Each row was made from one small tree. The marks that hang from a mark follow it in brackets, in the order of their numbers. Every link used is in the known rows. Write each row's tree.
Known rows
z612{z232}: [ -4.1   0.1   2.3  12.1  -6.5  15.9   8.9   7.5   1.4  24.5  -5.1 -23.7
  -5.9   6.5 -23.4   2.6   3.3   7.0  14.9 -30.7   3.0  -7.3  19.6]
z164{z207 z503}: [-29.9   7.2  24.3  19.5  -2.6  21.5  -4.8 -11.0   5.5  10.9 -27.1 -38.0
  14.2   4.9   5.3   4.6  -1.8  17.2  -9.3  10.1 -22.0  -1.3  18.6]
z809{z164{z207 z907}}: [ 13.2   9.2   6.9   3.6   7.8  14.3  10.0 -23.2  -3.2  20.9 -39.3 -32.0
  17.0  16.9  -2.1   1.4 -22.5   4.6 -16.4  25.1 -23.9  -6.8  19.6]
z907{z164{z10}}: [-26.3  21.2   1.7  12.9  -3.8  17.3  -4.8 -18.0  11.9 -25.3  -7.1  -9.9
  12.4 -12.8  -3.9  24.2  -2.1  -2.0   3.9  -8.0 -10.9   9.6  10.0]
z164{z207 z973{z740}}: [-18.1   3.1  32.7  21.3 -30.0  11.8 -38.8  -9.6  14.7  -1.0 -40.9 -36.7
  24.5  11.3 -12.9   5.5  10.3   7.7   0.6  16.7 -10.5 -20.4  -1.6]
z232{z612}: [ -5.6   3.3  -3.6  13.3  -4.0   9.0  19.6   2.0   5.7  21.4  -6.7 -22.8
  -6.6  -1.5 -24.7   0.2   0.7  11.0  12.1 -30.9   1.7  -5.7  19.1]
z973{z164{z10 z207 z907} z740}: [ -7.3  -3.5  39.0  38.0 -27.9  24.2 -13.7  14.3  13.1 -17.9 -40.2 -18.5
  25.5  21.4  -8.8 -18.8 -16.0   6.4   4.7  35.6 -10.5 -22.4 -16.4]
z907{z164{z503}}: [-25.0  34.7   1.5   1.4   0.9   2.6  -0.2 -32.3   3.5 -14.1  -9.7 -24.2
   3.9 -22.7  -0.6  11.4   7.9  -0.4   2.3   7.9 -13.7  12.0  21.2]
z907{z164{z10 z207 z973}}: [-43.0   9.8  35.2  27.7 -11.3  26.6 -23.8 -26.6  19.3 -20.7 -33.9 -29.1
  43.3   4.8   4.0  38.0  -0.8  15.2  -8.0  -1.5 -22.3   8.7   8.1]
z973{z740}: [ -1.6  14.7  -1.3   7.8 -22.8   1.8 -20.7  -1.8   7.0  -5.4 -14.0 -19.1
  -6.6  -5.7 -19.9  -7.9   9.5  -8.3  13.3  10.0   0.8 -19.3   0.8]
z377{z612{z232} z907}: [ -7.1   0.8   4.2  24.7   8.5  41.3  16.2  22.7  -0.7  39.0  17.2 -27.5
 -11.7  -3.3  -7.7  -7.7  11.3  28.9  42.0 -84.2  -0.3   0.4   9.6]
z377{z612 z907{z164{z503 z973}}}: [-38.0  34.1  15.2  23.5   8.5  22.8  -5.8 -29.7   6.7   1.8  -2.5 -37.8
  15.2 -30.5  19.4   7.2  22.1  30.4  30.6 -45.3 -22.7  25.0  10.8]
z207{z164{z10 z503 z907 z973}}: [-41.8   5.9  28.0  41.9 -10.5  14.7   0.6 -24.1   3.9  -3.6 -34.4 -48.1
  29.7  -1.5  22.0  -9.2 -11.1  30.5  -2.1  16.8 -36.2   9.3  21.7]
z809{z164}: [ -5.9  21.6  -0.3   2.2  -0.2   1.8   7.3 -28.7   4.2   8.2 -17.9 -17.3
  -3.1   3.1  -3.7  -1.2  -3.4   1.6  -3.9   1.2 -19.7   3.4  24.1]
z164{z10 z207 z503}: [-50.1   3.2  37.6  39.7  -2.4  33.6  -3.5  -2.5  15.6  -2.0 -26.9 -34.4
  28.3   9.3  12.5   7.5  -9.1  25.8  -7.4   1.5 -25.9   3.3  18.8]
z907{z164{z10 z973}}: [-34.9  20.8  14.1  23.1 -11.2  12.4 -17.6 -31.0  18.0 -25.9 -21.9 -20.1
  28.0 -11.0   0.0  29.6   3.5   6.0   4.3  -8.1 -17.5  13.5  11.4]
z207{z164{z503 z907}}: [-11.8  10.9   3.0  11.0  -3.0   6.1  11.7 -19.6 -12.5   9.4 -17.7 -42.8
  -0.2  -7.5   9.8 -19.4 -10.8  13.3  -3.9  25.0 -26.4   0.8  20.9]
z377{z907{z164{z207 z973}}}: [-23.1  15.4  22.4  13.8   1.6  27.8 -22.8 -32.3   7.9  -9.9 -24.8 -27.7
  23.6 -15.7  11.0  34.8  12.3  18.5   2.7 -19.4 -26.6   8.1  -1.8]
z907{z164}: [ -6.1  25.6 -11.5  -7.3  -2.7   5.0  -7.1 -25.8   1.6 -12.4  -6.5 -14.2
  -1.3 -17.4 -11.3  20.5   5.2 -10.8   1.6  -0.3  -6.8   3.9  10.8]
z207{z164{z10 z503 z973}}: [-68.7   6.0  43.1  46.2 -17.9  17.1  -8.4 -24.5  11.2 -11.0 -24.2 -42.7
  25.1   0.3  23.3  -3.5   2.6  36.8  -1.4  -0.8 -37.9  15.0  23.5]
z377{z612{z232} z907{z164{z973}}}: [-19.7  15.6  14.6  22.4   3.1  31.8   0.9  -8.6   4.3  19.3   6.5 -32.1
  10.1 -14.0  -6.0  14.0  23.4  28.1  41.6 -80.5  -3.0  13.8   9.3]
z973{z164{z907} z740}: [ 20.2  11.0   4.0  12.3 -27.5  -2.5  -8.8   0.7   1.9  -9.0 -27.2 -14.8
  -3.7   1.3 -19.9 -29.3  -4.7 -10.8  15.5  37.0  -1.4 -22.4 -13.9]
z377{z612{z232} z907{z164}}: [-10.7  16.6   2.8  12.3  11.3  36.4  14.1   5.0  -1.5  19.1  21.8 -22.2
  -5.7 -15.0  -9.8   6.5  16.6  20.1  41.6 -80.2   2.9   9.9   9.7]

Write each row's tree
[ -3.2  -6.4  10.0  26.7   0.7  34.3   0.2   4.1   5.8   7.8 -33.3 -29.4
  28.0  13.0   0.9  11.5 -26.6   8.9  -8.5  11.6 -16.8  -9.8   5.4]
z164{z10 z207 z907}
[-35.0  33.9  13.8  11.9  -6.5  -2.5 -12.8 -45.5   9.5 -14.1 -24.7 -34.7
  19.5 -21.0   3.7  18.6  14.5   8.8   3.5   7.5 -19.3  17.0  21.6]
z907{z164{z503 z973}}
[-62.4  18.7  48.3  36.5  -7.2  24.1 -18.5 -31.1  21.5 -22.7 -38.0 -39.5
  48.8  -0.6  14.5  28.5   3.2  25.2  -8.2   6.6 -28.4  17.0  18.7]
z907{z164{z10 z207 z503 z973}}
[-14.7  16.4   9.0   3.7   9.3  32.9  -9.9 -19.3   1.3 -10.0 -10.1 -18.2
   8.4 -16.8   7.5  27.9   6.7  10.6   2.0 -18.2 -20.2   4.3  -2.5]
z377{z907{z164{z207}}}
[-37.6  12.4  44.4  30.7 -25.6   9.6 -33.5 -16.1  16.7  -2.9 -44.6 -47.4
  28.6   5.5  -1.7  -3.0  14.6  19.4   1.4  23.8 -17.0 -12.4   9.2]
z164{z207 z503 z973{z740}}
[  0.9  29.4  -2.3   8.2  11.4  -2.8  22.2 -33.8  -2.4  14.1 -31.0 -33.1
   7.7  -4.6   6.1 -16.5 -13.3   6.2  -3.8  26.5 -24.3   5.5  32.9]
z809{z164{z503 z907}}
[ -6.6   9.3  38.2  26.3 -23.3   8.1  -9.4  -0.4   3.8  -7.1 -43.0 -33.9
  17.1  11.6  -6.2 -31.3  -5.3   8.1   3.5  51.6 -13.3 -18.9  -5.7]
z973{z164{z207 z503 z907} z740}
[-48.3   3.3  38.1  38.5 -38.7  12.4 -31.1 -11.2  15.2 -22.7 -23.3 -31.0
  18.4   5.1   1.6  -9.6   9.2  19.9   7.9   6.2 -20.5  -7.7   3.1]
z207{z164{z10 z973{z740}}}
[  0.7   7.4  17.2  33.3 -29.3  10.1  -7.4   9.8  12.2 -22.5 -28.7 -10.4
  10.6   5.9 -11.9 -27.2 -11.7  -3.1  16.7  29.9  -5.3 -18.5 -14.0]
z973{z164{z10 z907} z740}
[-22.5   2.5  23.3  35.9   4.9  30.5   6.6  -1.1   7.1   5.3 -37.2 -39.7
  33.0   7.8  11.7   1.8 -23.0  19.1  -8.0  19.4 -22.9  -2.0  17.0]
z164{z10 z207 z503 z907}
[-53.1  34.7  35.8  32.8 -23.7   2.2 -27.3 -30.1  25.6 -40.5 -28.9 -28.0
  32.8 -16.3   0.5   5.9  18.2   9.7  15.4  13.9 -10.8   6.1  11.9]
z907{z164{z10 z503 z973{z740}}}
[-20.0  11.1  20.8  40.5  -8.1  15.2  14.9  -3.8   8.7 -11.7 -28.8 -21.3
  16.1   2.2   9.1 -21.0 -18.1  15.4   7.7  23.0 -23.0   5.4   5.3]
z973{z164{z10 z503 z907}}
[ -6.9  21.1  19.5  31.2 -17.5   0.0 -10.6 -25.4  18.1  -9.7 -45.9 -27.3
  30.3   6.2  -4.4 -12.6  -7.8   5.4   8.3  25.0 -16.2  -9.2  12.7]
z809{z164{z10 z907 z973{z740}}}
[-32.7   6.8  15.8  32.0  -3.8  18.7  13.0 -12.4  -1.8  -4.0 -19.0 -38.1
  14.1  -2.6  17.9 -16.0 -17.4  22.0  -2.2  17.5 -29.7   5.5  21.0]
z207{z164{z10 z503 z907}}
[-12.1  -2.2  30.5  38.5 -23.3  21.9 -28.6  -1.4  16.6  -5.3 -51.5 -38.0
  42.4  14.2  -5.9   2.8 -10.1  10.2   2.6  25.7 -13.0 -21.1  -3.4]
z164{z10 z207 z907 z973{z740}}
[-11.5   5.6  21.3  25.1  -2.8  13.9  -7.7 -22.7   3.5  18.7 -51.0 -53.8
  35.1   4.3   7.9   5.6 -10.0  19.7  -9.1  27.1 -25.9  -3.3  16.6]
z164{z207 z503 z907 z973}
[-26.3  21.2  31.8  26.0 -31.5  -2.5 -12.4  -5.5  11.0 -19.3 -20.8 -19.3
  -3.7  -2.3  -7.2 -33.5  13.5   5.9  16.3  28.3 -10.1  -9.4  -0.9]
z973{z164{z503} z740}
[ -6.7   6.3  19.7  24.4   6.4  26.6  11.5 -13.9   7.0   7.3 -39.6 -27.8
  30.4  21.0   6.4   3.2 -28.8  13.3 -15.4  17.2 -27.2  -2.2  19.5]
z809{z164{z10 z207 z907}}
[-33.1  23.4  22.6   6.3   1.2  16.0  -7.2 -28.0   4.3  -9.1 -22.2 -33.1
  18.8  -6.8   2.5  18.8   4.0   8.6 -10.4  14.5 -18.2   8.0  18.9]
z907{z164{z207 z503}}
[ -8.4  -9.0  29.6  36.8 -10.7  31.8   1.8   6.8   7.7  -4.7 -36.8 -20.4
  26.2  22.2   1.9  -4.4 -26.8  13.1  -5.3  20.7 -22.3  -7.3  -7.6]
z973{z164{z10 z207 z907}}
[-20.2  15.5  23.5  23.4 -27.3  -5.9 -16.2 -25.1  -1.3  -4.4 -36.0 -51.0
  15.5  -6.0   3.5 -27.0   6.4  15.2   6.4  40.2 -21.2  -9.8  13.1]
z207{z164{z503 z907 z973{z740}}}
[-46.7  17.9  44.5  45.5 -32.3  10.1 -10.6   2.8  21.0 -32.0 -21.3 -14.6
  10.1   2.8   0.6 -30.0   6.3  14.7  18.1  20.6 -13.4  -4.4  -2.2]
z973{z164{z10 z503} z740}
[-42.9  18.8  46.6  25.6  -3.4   9.4  -6.2 -42.5  13.0  10.9 -48.2 -46.4
  33.0  14.5  14.7   4.5   1.7  29.3 -15.9  15.9 -38.0  10.1  32.6]
z809{z164{z207 z503 z973}}
[-39.4  -6.1  36.5  40.2 -14.2  31.2 -22.3  -9.0  19.5  -1.0 -38.3 -33.4
  38.4  16.6   6.9  23.0  -7.0  23.0  -7.9  -7.6 -26.5   0.1   8.6]
z164{z10 z207 z973}
[ -6.4  18.8  19.7  12.7  11.6  11.0  16.3 -29.5  -0.9  19.2 -43.2 -42.4
  22.2  11.2   8.9  -8.4 -18.6  15.3 -16.0  33.4 -29.5   0.5  30.7]
z809{z164{z207 z503 z907}}
[ -9.4  26.1  -9.3   4.8  11.6  29.8   1.0 -11.2  -1.2   1.9  15.9 -17.8
  -5.7 -26.4   4.5  10.1  12.7  11.8  29.0 -53.4 -10.4  12.8   0.6]
z377{z612 z907{z164}}
[-31.5   2.1  35.3  45.5  -3.0  26.5  -5.9 -13.9  13.4   5.6 -51.6 -49.5
  48.5   9.1  15.1   9.0 -16.2  28.3  -6.9  18.9 -30.3   1.3  17.3]
z164{z10 z207 z503 z907 z973}
[-15.3   5.2  31.4  33.8  -0.8  21.5  -1.8 -27.5  13.9   8.2 -54.4 -37.4
  45.6  22.7  10.5   9.9 -23.1  20.8 -14.5  16.0 -33.1   1.2  19.4]
z809{z164{z10 z207 z907 z973}}
[-14.6   1.1  39.6  21.1 -35.0  14.7 -24.6   5.0  10.2 -12.4 -29.9 -17.7
   6.8  18.4 -15.2 -16.0   4.4   4.5   3.3  26.7  -9.0 -21.2 -14.7]
z973{z164{z207} z740}
[-10.8  11.4  31.3  26.7 -18.5   6.6 -23.2 -15.5   8.8   4.9 -54.3 -52.9
  34.4   3.6  -2.7  -8.9   0.9  11.5   1.4  41.9 -14.2 -17.2   7.0]
z164{z207 z503 z907 z973{z740}}
[-18.3   5.4  24.7  17.3  11.4  49.8   7.4   9.6  -1.3  23.8   9.6 -31.2
   8.6  -0.2  -6.5  14.8  12.5  28.0  28.5 -72.8  -2.6   5.9   7.5]
z377{z612{z232} z907{z164{z207}}}
[-26.5   8.4  31.7  37.6 -35.3  12.0 -16.9   9.2  20.0 -30.3 -18.2  -4.0
   4.7   8.3  -9.8 -21.8   1.9   3.5  17.6  11.6  -7.3 -12.5 -12.2]
z973{z164{z10} z740}
[-67.6  12.6  52.1  47.8 -35.0   9.4 -24.4 -17.5  16.6 -24.7 -27.2 -40.9
  23.9  -0.1  12.5 -18.9  13.1  30.2   9.1  13.5 -26.9  -0.4  13.1]
z207{z164{z10 z503 z973{z740}}}
[-21.0   9.8  15.0  20.6 -10.8   2.1  -0.7 -32.9  -6.7   9.3 -33.3 -52.1
  16.4  -6.0  13.7 -11.7  -4.2  22.1  -3.7  24.9 -32.1   5.4  20.7]
z207{z164{z503 z907 z973}}
